Each row comes from the steps of one path. Every step used is in the known rows, and no mark comes twice. Write the path behind each row, first mark first.
Known rows
J-C-K: 19.7	21.7	1.5	9.5	1.9	-11.1	8.5	-13.8	36.6	9.8	-5.4	14.3	12.0	1.5	-19.5	-40.3	4.0	5.6	-9.7	7.3	-3.7	-6.0	10.1	-4.2
H-C-J-R: 16.1	5.1	-32.3	-35.4	-13.2	-16.5	-5.2	-3.4	15.5	8.4	22.4	0.5	-13.9	-11.5	-21.0	-52.9	6.3	22.6	-21.1	-3.6	-14.1	-6.4	-2.9	-16.3
Z-P: 33.6	2.8	3.4	-7.6	-1.9	-21.7	21.9	-8.7	7.3	7.0	21.7	-3.5	-0.9	8.8	-10.2	-12.2	26.5	6.2	3.5	-8.2	-1.9	-34.4	3.9	3.8
K-C-Z-P-H: 42.1	18.3	29.3	-29.1	30.2	-18.3	19.2	4.4	5.0	21.8	1.7	17.5	-12.5	18.5	4.8	-15.4	16.6	36.8	-16.3	-13.4	-7.7	-29.0	-29.3	-14.9
H-C-Z-P-S: 35.9	6.6	-3.0	-14.6	1.2	-15.8	1.5	-8.3	15.6	9.3	8.4	-12.6	-10.5	12.4	-30.7	-31.2	35.5	31.2	-25.0	-38.9	-17.7	-30.3	-22.8	14.7
Z-P-S: 33.5	4.5	2.7	-22.4	2.8	-23.9	26.9	-15.5	20.7	13.8	10.6	-15.4	2.4	16.0	-14.2	-11.5	45.9	3.2	-9.1	-21.4	-4.7	-38.3	-12.2	17.3
S-C-J: 11.7	17.3	4.1	-38.2	-21.2	3.2	28.9	2.2	27.8	3.6	27.2	27.2	9.1	3.3	-1.7	-29.8	39.3	14.9	-4.9	0.1	10.8	-9.1	4.1	3.3
K-C-H-P: 47.5	17.0	-8.9	-0.3	-5.6	-17.0	9.0	-13.7	19.5	13.5	14.8	10.1	-1.2	0.2	-1.6	-39.2	28.5	30.7	11.3	-4.6	-15.2	-23.0	1.5	-14.9
R-J-C-H: 36.6	-0.4	-1.3	-11.4	-0.3	-28.4	-17.0	-19.3	25.0	13.1	11.1	-0.1	20.2	-0.2	-22.5	-42.3	24.7	-1.5	-1.5	6.5	14.3	-8.1	-5.2	25.7
F-R-J-C-H-P: 58.0	-3.1	12.6	-11.1	-1.5	-45.2	-13.4	-19.3	41.7	8.8	24.1	-6.9	7.6	8.8	-25.0	-37.6	27.9	17.5	-13.7	10.5	3.2	-17.9	-4.0	2.5
R-J: 38.3	3.0	-2.7	-25.3	0.0	-21.9	18.0	-12.7	25.9	12.7	30.9	-5.0	9.2	-17.4	-11.7	-35.8	33.7	-17.4	-4.4	-5.6	14.8	-37.1	7.2	15.1
F-R: 22.6	-9.6	14.5	-27.1	-0.7	-19.9	10.5	-3.7	24.7	12.0	39.4	-10.5	-9.4	0.6	-5.5	-20.4	15.4	12.4	-20.3	6.0	9.5	-30.6	3.5	-4.5
R-J-C-Z-P-K: 68.7	15.5	18.7	-5.9	14.5	-29.0	22.1	-14.2	16.8	15.2	3.8	-0.7	10.5	11.9	-22.1	-31.4	24.0	8.2	-36.6	-7.5	9.5	-21.2	-22.4	7.1
R-J-C-K: 36.4	24.7	4.1	-1.8	6.1	-20.3	8.4	-20.0	48.9	7.5	-1.1	6.9	19.7	-8.0	-20.0	-46.0	18.3	-11.2	-15.7	3.3	3.9	-17.3	13.8	8.6
C-H: 21.9	-2.5	-15.3	-14.6	-10.5	-21.7	-15.5	-8.4	3.0	8.6	16.6	4.5	-1.9	-5.0	-15.7	-28.8	20.8	19.4	0.4	7.5	0.8	-18.6	-1.5	14.0
Z-P-K: 53.5	2.1	3.7	-8.5	9.9	-21.2	29.9	-9.3	-2.3	10.3	9.4	-4.5	0.3	11.4	-13.0	-8.5	26.3	17.6	-10.9	-8.4	0.6	-36.7	-5.5	1.1
F-C-J-R: -2.0	5.0	-8.1	-39.8	-2.4	-21.7	21.6	-11.5	14.4	15.7	26.8	-5.1	-12.5	-8.1	0.3	-38.7	4.1	21.0	-23.5	15.7	0.7	-7.6	-23.4	-30.6
S-C: 14.1	7.6	23.1	-17.4	0.6	4.8	37.0	5.1	28.3	14.2	30.4	10.6	9.7	1.5	1.6	-31.8	30.5	-1.3	5.5	-5.0	12.2	-17.9	8.4	15.6
C-Z-P-S: 32.6	13.1	5.3	-21.7	-1.6	-24.9	18.4	-9.6	18.5	13.0	12.4	-5.9	-13.9	11.8	-19.4	-21.4	38.9	16.8	-33.5	-16.8	-6.3	-35.4	-24.7	10.5
H-P-Z: 50.1	8.3	4.6	-11.3	1.8	-34.5	27.8	-11.4	19.2	24.1	13.7	22.0	-12.2	-9.9	-14.0	-29.4	14.8	-12.4	13.0	-13.8	-8.0	-34.9	-1.2	3.7
F-R-J: 39.0	-6.8	15.6	-40.1	3.0	-27.9	10.4	-9.5	36.8	11.1	43.2	-19.1	-0.4	-6.9	-7.2	-26.8	28.4	-5.5	-25.3	0.0	18.2	-41.5	6.5	7.9
R-J-C-Z: 39.2	13.8	11.4	-10.3	-0.6	-21.9	9.6	-11.6	34.1	17.4	18.4	8.2	8.2	-9.4	-20.3	-52.5	18.3	-9.0	-26.1	-0.1	14.3	-11.1	-13.2	6.1
S-C-H-P-K: 54.5	10.2	12.3	-6.6	-2.7	-12.7	22.8	-1.0	14.9	7.9	8.9	16.1	7.1	9.1	-12.7	-31.8	39.0	33.3	0.8	-0.1	-3.8	-15.4	-0.8	7.3
J-C-Z: 21.6	8.9	10.9	4.1	-4.6	-13.3	11.6	-3.9	21.0	17.8	15.3	16.5	0.4	-1.1	-17.3	-44.9	6.1	7.7	-21.3	4.5	6.8	-1.5	-16.0	-4.9
P-K-C: 46.2	15.3	7.7	-16.1	18.1	3.6	40.3	-10.8	15.1	27.5	10.6	-0.1	5.7	-1.2	10.1	-29.8	22.4	13.9	-9.9	-11.8	6.0	-28.1	-4.7	-12.9

Write each row's path
44.7	10.9	-3.9	-19.6	14.8	-3.7	6.3	-14.0	3.4	23.1	1.5	2.2	1.5	1.8	3.3	-31.5	22.4	34.6	-10.2	-1.9	2.0	-18.7	-11.3	-2.9
P-K-C-H
12.1	11.6	-23.5	-41.7	-18.8	-25.4	11.7	-4.5	17.9	13.7	26.4	8.3	-15.2	-10.1	-10.2	-41.7	8.5	7.2	-31.6	17.4	-3.5	-6.8	-5.1	-20.6
C-J-R
38.6	4.6	20.5	-27.8	16.1	-34.6	5.8	7.9	-3.4	10.3	3.1	16.1	-16.2	11.2	-15.5	-8.3	14.6	31.6	-17.9	-5.3	-5.9	-30.2	-27.4	-2.0
C-Z-P-H
21.8	19.8	31.4	-12.7	-0.8	-6.9	33.1	6.7	16.3	6.1	27.9	16.0	-4.4	18.7	-2.2	-28.9	30.8	20.6	-16.0	-9.2	1.8	-20.7	-5.6	12.9
S-C-Z-P
33.3	-12.7	1.9	-26.3	21.7	-14.0	-7.6	7.6	4.8	14.0	2.8	4.5	-2.2	-4.3	-24.1	-23.4	11.7	23.8	14.5	-22.3	-3.3	-24.6	-13.4	7.3
P-H-C
41.8	10.1	4.7	-14.2	27.5	-22.1	-13.4	1.6	9.1	-1.4	-19.5	8.7	-5.1	12.6	-27.8	-12.5	10.6	42.7	3.4	-23.3	-27.1	-34.0	0.8	4.3
Z-P-H-C-K
57.0	-2.5	11.2	-25.2	0.4	-45.8	-8.7	-25.3	53.6	15.4	12.4	-20.7	10.6	14.0	-28.2	-36.1	48.8	14.7	-27.2	-2.7	1.3	-19.9	-17.3	16.2
F-R-J-C-H-P-S
1.9	19.7	3.9	-46.5	-12.0	-7.5	31.2	4.9	31.2	13.4	30.7	16.9	-6.1	0.5	1.5	-47.4	22.3	7.7	-25.3	13.3	2.0	2.1	0.4	-7.4
S-C-J-R
41.7	19.4	33.9	-12.7	9.3	-4.9	41.1	6.5	9.2	9.9	16.1	13.4	-2.5	20.8	-5.3	-22.8	31.6	27.6	-29.2	-10.5	4.8	-19.9	-11.8	7.5
S-C-Z-P-K
18.4	8.5	18.9	-28.9	4.1	-14.0	11.8	-6.2	21.1	9.8	7.5	-4.5	8.5	29.9	-9.6	-15.7	58.3	24.0	-4.7	-16.6	-2.4	-20.4	-12.2	41.9
Z-P-S-C-H
46.2	17.5	-7.0	-14.7	-1.7	-17.1	13.2	-21.3	31.5	19.7	1.8	-2.1	0.2	5.7	-5.7	-36.4	49.7	26.9	-1.5	-16.2	-17.7	-27.0	-13.6	-2.8
K-C-H-P-S
26.5	23.7	8.2	-14.3	3.4	0.4	25.1	-4.8	20.6	21.4	23.6	13.1	-9.3	-7.2	8.5	-44.5	14.7	18.1	-21.3	-7.6	0.0	-23.5	-11.3	-18.2
K-C-Z
50.1	19.2	2.5	-14.5	9.5	-25.4	8.7	-18.2	17.6	28.7	5.1	24.3	-11.3	0.6	2.5	-37.7	18.5	14.0	15.0	-15.0	-16.0	-25.4	-8.8	1.4
K-C-H-P-Z
43.5	-10.6	11.1	-19.7	26.2	-22.1	-6.3	4.0	-4.1	6.7	1.2	-0.6	-2.7	15.0	-25.2	-7.4	18.7	32.9	16.6	-29.5	-13.5	-32.1	-12.3	10.8
Z-P-H-C
34.0	25.2	21.9	-15.2	-8.8	-9.0	46.4	0.9	46.5	11.8	19.4	14.1	-1.7	4.3	-14.6	-43.7	51.6	12.6	-21.0	-18.4	-8.5	-23.0	-16.2	6.6
H-P-S-C-Z
46.1	2.0	-16.2	-0.3	-18.1	-31.5	-4.4	-10.8	10.3	2.7	18.4	9.2	-5.9	-4.2	-22.8	-32.5	26.8	26.3	8.6	5.3	-12.3	-25.4	3.9	-1.8
C-H-P
22.9	-2.2	-16.2	-53.8	7.2	-26.0	-14.4	9.3	7.3	14.0	4.5	10.6	-16.0	-5.8	-23.7	-37.5	2.4	33.3	-18.2	-2.7	-14.2	-3.0	-19.9	-16.8
P-H-C-J-R
70.3	30.3	6.1	0.0	4.7	-8.5	43.1	-9.0	20.9	19.3	11.3	16.2	-10.1	-5.2	-2.3	-43.1	19.9	31.3	-25.9	-10.9	-11.1	-28.5	-13.7	-38.9
H-P-K-C-Z
63.1	-4.1	22.8	-24.0	12.5	-53.6	-14.0	-22.0	39.2	24.2	13.6	6.6	-0.5	9.4	-19.7	-35.3	17.5	0.1	-11.5	0.1	3.1	-19.0	-13.8	20.2
F-R-J-C-H-P-Z
36.1	5.9	-2.9	0.2	-3.3	-16.4	-3.3	-0.8	2.7	2.8	20.4	1.2	-14.9	6.1	-27.3	-34.0	16.3	36.0	-10.9	-27.3	-15.8	-28.6	-7.8	2.8
H-C-Z-P
38.1	5.3	8.4	-10.7	5.3	-19.9	16.0	-17.0	35.6	17.8	18.0	-2.9	21.6	-4.4	-15.6	-42.8	26.5	-22.4	-1.7	-3.4	19.5	-16.9	1.8	14.9
R-J-C
62.5	7.0	5.0	-9.5	5.4	-48.4	-8.6	-24.5	29.8	24.9	-0.6	18.2	8.1	-1.2	-25.1	-44.5	21.8	-14.5	9.6	-6.4	-0.9	-15.8	-13.0	27.5
R-J-C-H-P-Z
33.5	28.5	14.1	-23.2	11.3	-10.1	32.4	-15.7	26.5	23.0	9.9	-4.2	-8.8	16.7	3.4	-27.0	42.7	21.9	-31.8	-27.1	-9.7	-33.4	-25.2	-2.8
K-C-Z-P-S
42.6	2.4	-15.7	-14.3	-13.9	-33.5	-0.1	-17.5	24.0	9.5	6.4	-4.2	-1.9	-1.3	-27.3	-30.6	48.0	21.5	-3.3	-7.5	-14.7	-27.0	-11.7	11.6
C-H-P-S
23.4	27.3	-0.7	-45.5	-17.1	-20.2	44.7	-3.8	51.8	15.4	20.9	7.9	-5.1	5.6	-10.8	-48.7	47.9	9.8	-28.3	-2.1	-14.1	-6.9	-11.6	-9.0
H-P-S-C-J-R
38.4	5.5	30.6	-12.7	23.1	-30.8	5.8	4.0	5.6	18.4	-6.3	19.4	-2.7	23.2	-18.2	-15.0	6.7	26.2	-16.1	-2.7	-2.1	-6.1	-35.2	-2.8
J-C-Z-P-H
38.3	2.3	28.4	-23.2	3.0	-27.5	3.0	-8.0	43.9	16.2	33.1	-6.2	1.1	3.0	-14.7	-43.9	14.9	5.2	-45.7	7.1	18.4	-14.8	-14.2	-1.4
F-R-J-C-Z
25.1	26.2	-13.0	-34.8	-13.5	3.3	24.7	-11.8	22.8	13.5	21.7	19.0	4.8	-2.9	8.0	-30.4	28.9	20.3	-9.5	-4.8	2.9	-18.9	-1.6	-22.5
K-C-J
54.6	11.9	7.7	-7.3	1.7	-23.4	24.4	-4.7	-3.5	9.8	9.3	4.1	-12.5	8.7	-17.5	-18.8	20.6	29.3	-35.1	-6.3	-2.8	-30.8	-18.2	-6.1
C-Z-P-K
